Each row was made from one small tree. The marks that hang from a mark follow it in brackets, in alphabetical order. Every link used is in the known rows. Write each row's tree.
Known rows:
J[L X]: [-1.14, 1.50, -0.65, 1.28, -3.96, -0.68, 2.08, -0.52, 2.79, 1.62, -1.08, 0.04, -2.29, -2.45, 1.64, -0.64, -0.57, -1.75, 0.28, -0.34, -1.12]
A[H[J[L]]]: [-0.81, -0.61, 2.23, -1.99, -0.65, -0.03, 0.41, -2.87, 1.27, 0.31, -1.58, -2.22, -2.39, -0.29, 0.70, -2.26, -0.19, 1.30, 0.41, 0.33, 0.33]
X[J]: [0.43, -1.13, 0.35, -0.84, -0.45, -0.98, 0.10, -0.82, 0.06, 1.16, -0.06, -0.88, -0.28, -0.20, 1.04, 0.73, -0.59, -1.41, 0.32, -0.56, 1.55]
L[J[H] Q X[K]]: [1.52, 1.34, -3.28, 0.29, 3.15, -0.49, -1.91, 3.32, -3.27, -1.01, 1.00, 1.39, -1.99, 4.22, 1.61, -2.01, 1.86, 1.02, -1.16, 0.87, -1.44]
H[A J[L] Q]: [-2.95, -0.41, 3.37, -1.20, -0.63, 0.24, 0.86, -2.76, -1.23, -0.10, -1.18, 0.90, 7.40, -0.84, -5.34, 3.21, 0.23, -2.13, 0.85, 0.89, -0.20]
L[Q X]: [-1.32, 2.51, -0.19, 1.61, 1.03, -1.62, -1.17, 1.47, -0.59, 0.10, -1.36, 2.00, -1.76, 3.58, 0.99, -1.97, 1.10, -0.71, 0.01, 0.35, 0.39]
K[X]: [-0.46, 2.55, 0.89, 0.76, -1.64, 0.11, -0.38, -0.05, 1.22, 0.85, -0.92, 0.87, -1.72, -0.22, 0.46, -0.24, 0.16, -0.50, 1.17, -1.16, 1.57]
J[H[A] L[Q]]: [-2.55, 0.41, -1.55, 1.58, -0.67, -0.99, 0.88, -1.37, 3.07, 1.69, -0.86, -1.32, 0.50, -1.90, -1.08, -1.43, 0.57, 0.36, 0.01, 0.02, 0.15]
X[K L[J[H] Q]]: [0.73, -2.07, -3.88, -1.27, 3.98, 2.49, -1.45, 0.46, -1.94, -0.97, 1.45, -0.76, -0.71, 2.53, 2.09, -0.44, 0.96, 0.01, -1.14, -0.02, 0.74]
A[H[J]]: [0.56, -0.22, 2.50, -2.12, 1.04, -0.05, -0.13, -2.35, 1.03, 0.32, -1.80, -1.58, -1.95, 0.52, 0.78, -2.14, -0.95, 1.70, 0.68, 0.29, 1.07]
A[H[J[K L X] Q]]: [-1.21, 0.91, 2.72, -0.80, -2.04, 0.38, 0.96, -0.29, 0.29, -1.75, -0.85, 0.27, -0.54, -1.12, -0.22, -0.79, -0.91, 1.10, 0.21, 0.63, -1.25]
J[K X]: [1.72, 1.61, -0.07, 1.87, -3.22, -0.78, 1.87, 1.46, 2.68, 1.07, -0.82, 1.57, -2.20, -2.43, 1.37, 0.24, -1.85, -0.91, 0.43, -0.41, -1.29]
L[J[X] Q]: [0.19, 2.60, -4.39, 0.05, 2.60, -1.13, -0.58, 2.25, -1.73, -0.17, -0.96, 1.56, -2.14, 1.22, 2.27, -1.16, -0.32, -0.82, -0.30, 0.38, -0.33]
K[J[H[A] L[Q X]]]: [-1.84, 0.48, -0.88, 1.81, -0.13, -1.55, -0.63, 0.14, -0.46, 0.13, 0.58, -0.91, -0.61, -0.34, -1.03, -0.33, 1.79, 0.61, -0.38, -0.28, -0.41]
X[J[H[A]] K]: [1.87, -2.59, -0.02, -0.57, -0.20, 0.58, -0.26, -0.18, 0.16, 0.71, 2.58, -1.11, 2.53, -0.84, -0.35, 1.69, -0.25, 0.35, -0.27, -0.54, 1.25]
L[J Q]: [-0.79, 1.03, -3.76, -0.45, 3.84, -1.09, -1.16, 0.84, -1.73, 0.03, -1.32, 0.24, -1.70, 2.19, 1.45, -1.30, 0.32, -0.89, -0.07, 0.32, 0.67]
L[Q X[J K]]: [-0.49, 0.19, -0.60, 0.46, 0.61, -0.56, -1.96, 2.84, -3.21, -1.25, 1.84, 1.95, -0.59, 4.01, 1.44, -0.02, 1.89, -0.60, -0.90, 0.16, 0.70]
H[A J[X[K L]] Q]: [-0.01, -0.33, 2.71, -1.58, 0.59, 2.43, 0.10, -0.85, -2.68, -1.53, 0.63, 2.79, 8.41, 0.13, -4.05, 4.39, -0.71, -1.78, 0.25, 0.68, 0.04]
A[H]: [-0.63, 0.32, 1.56, -0.04, 0.42, -0.27, -0.56, -2.26, 3.09, 0.30, -1.88, -1.99, -3.08, 0.46, 1.98, -3.62, -1.47, 1.44, 0.84, -0.39, 1.76]
X[K[J] L]: [0.05, -3.44, -0.54, -0.70, 1.68, 2.75, -1.28, -1.22, -1.25, -0.73, 1.96, -1.56, -0.26, 1.25, 1.29, 1.98, 0.72, -1.10, -0.31, -1.18, 1.94]
A[H[J[X]]]: [1.39, 1.03, 2.02, -1.71, 0.07, -0.09, 0.32, -1.20, 1.09, 0.15, -1.49, -0.58, -2.28, -0.24, 1.42, -2.02, -1.49, 1.75, 0.50, 0.31, 0.29]

Which tree is each row?
[0.12, -2.86, -0.41, -0.45, 2.51, 2.97, -1.06, -0.47, -1.20, -1.31, 2.18, -1.52, 0.86, 1.08, 0.55, 2.04, 0.41, -0.04, -0.41, -0.96, 1.49]	X[K[J[H[Q]]] L]
[2.31, -1.32, -0.07, -0.07, -1.58, -1.13, 1.07, 0.59, 1.27, 1.23, 0.70, -1.13, -1.39, -2.00, 0.90, 0.52, -0.82, 0.36, -0.16, -0.46, -0.13]	X[J[H K]]
[-2.25, -0.36, -1.75, 1.32, 0.63, -1.10, -0.10, -0.70, 0.69, 0.68, 0.42, -2.03, -0.53, -1.79, -0.87, 0.27, 1.05, 0.58, -0.09, -0.66, 0.69]	K[J[H[A] L[Q]]]
[1.70, 2.22, -4.23, 1.17, 1.18, -1.25, 0.08, 2.88, -0.50, -0.18, -0.02, 1.69, -0.44, -1.13, 0.27, -0.89, -0.67, 0.75, -0.68, 0.54, -1.85]	L[J[H[A] K X] Q]
[1.23, -1.70, -0.82, 0.26, 1.66, 0.80, -0.34, 0.42, 0.43, 0.59, 1.71, -1.79, -1.52, -0.08, 1.09, 1.27, 0.14, 0.81, 0.15, -1.00, 1.24]	X[K[J[H]]]
[1.69, -0.25, 0.69, 1.80, -1.58, -0.91, 1.40, -0.79, 3.96, 1.97, -0.74, -0.55, 1.03, -2.94, -1.73, -0.22, -1.39, 0.82, 0.52, -0.25, -0.61]	J[H[A] K]
[0.33, 1.90, -2.22, 0.99, 1.10, -1.78, -1.46, 3.02, -3.37, -1.23, -0.56, 2.49, -2.32, 3.44, 0.90, -1.74, 1.49, -0.70, -0.79, 0.91, -2.10]	L[J[K] Q X]
[-3.02, 0.41, -0.69, 1.51, -1.67, -0.31, -0.33, 0.73, -0.26, -0.15, 0.27, 0.66, -1.90, 2.04, 0.97, -1.23, 2.29, -1.24, -0.51, 0.21, -0.53]	J[L[Q X[K]]]
[1.41, 0.38, -2.01, 1.02, 0.49, 1.79, 0.06, 0.71, 1.52, 0.12, 1.39, 0.87, 1.87, -0.88, 0.44, 0.09, -0.75, 0.71, -0.68, -0.27, 0.31]	J[H[A] X[K L[Q]]]
[-1.21, 0.11, 3.68, -1.40, 1.47, 0.19, 0.18, -2.14, -1.55, -0.10, -1.46, 1.61, 7.96, 0.19, -5.23, 3.42, -0.77, -1.64, 1.20, 0.81, 0.76]	H[A J Q]
[-0.66, -0.31, 3.83, -0.73, 0.00, 0.14, 0.69, -1.20, -1.38, -0.53, -0.95, 2.14, 7.48, -0.82, -5.53, 3.92, -0.77, -1.50, 0.95, 0.84, -0.34]	H[A J[K] Q]
[-1.51, 0.76, 1.50, -1.02, -1.74, 0.15, -0.08, -0.39, 0.17, -1.07, -0.60, -0.55, -3.38, -0.53, 0.52, -2.03, 0.83, 2.00, 0.02, 0.14, -0.04]	A[H[J[K[X] L[Q]]]]
[-1.49, -1.85, -0.05, 0.85, 0.19, 1.09, -0.26, -0.32, -0.07, -0.42, 2.08, -1.41, 1.92, -0.86, -1.31, 2.17, 0.72, 0.04, 0.06, -0.71, 0.63]	X[K[J[H[A Q] L]]]
[-0.76, 1.07, -0.15, 1.19, -1.86, 0.91, -0.36, 0.92, 0.48, -0.57, -0.10, 1.39, -1.98, -0.29, 0.57, 0.11, 0.62, -0.60, 0.15, -0.94, 0.67]	J[K[X[L[Q]]]]
[0.51, -0.40, 0.47, -0.51, 0.56, -0.70, 0.30, 0.13, 0.15, 0.41, 0.28, -0.84, 1.14, -0.41, 0.21, 0.83, -1.00, -0.06, 0.21, -0.27, 1.01]	X[J[H[Q]]]
[-0.61, 0.10, 3.49, -1.38, 0.61, 0.35, -0.08, -0.93, 0.05, -1.59, -1.36, -0.18, 0.22, 0.49, -0.77, -0.74, -1.20, 1.45, 0.66, 0.56, 0.31]	A[H[J[K] Q]]
[1.71, 0.71, 0.05, 0.40, 1.42, 0.20, -1.60, 1.26, -2.96, -1.30, 1.02, 1.61, 3.40, 2.98, -1.74, -0.19, 0.72, 0.09, -0.41, 0.88, -1.97]	L[J[H[A Q]] X[K]]
[3.84, 1.42, -2.77, 0.39, -0.54, -0.96, 1.26, 1.89, 0.69, 0.86, -0.41, 0.36, -2.69, -1.88, 1.66, -0.88, -1.41, 0.49, -0.26, 0.20, -2.71]	L[J[H K X]]
[1.83, -3.07, 0.32, -0.62, -1.53, 0.74, 0.26, -1.51, 0.42, 0.25, 1.33, -1.15, 2.18, -1.84, -0.64, 1.11, -0.55, -0.42, -0.74, -0.54, 0.23]	X[J[H[A] K] L]
[2.84, 0.71, 1.19, -1.06, -1.74, -0.50, 2.16, 0.73, 0.07, 1.23, -0.92, 1.58, -0.50, -1.84, -0.26, 1.95, -1.02, -0.69, 0.32, 0.44, -1.62]	H[J[K X]]
[0.46, -2.96, -0.89, -0.71, -2.02, 0.64, 0.70, -0.03, 0.43, 0.79, 2.67, -2.24, -0.82, -1.26, 1.40, 0.94, 0.81, 0.01, -0.73, -0.56, 0.15]	X[J[H L] K]
[-1.63, -0.04, 0.48, 1.88, -3.02, -0.32, 2.23, 0.08, 3.07, 0.47, -0.54, -0.89, -0.62, -2.73, -0.83, -0.09, -0.27, 0.01, 0.14, 0.00, -1.91]	J[H[Q] K L]
[-1.21, -0.23, 1.72, -1.46, -0.13, 0.35, -0.73, -0.77, -0.74, -1.06, -0.21, -0.72, -2.41, 1.92, 0.93, -2.43, 1.21, 1.71, -0.32, 0.68, -0.06]	A[H[J[L[Q X[K]]]]]
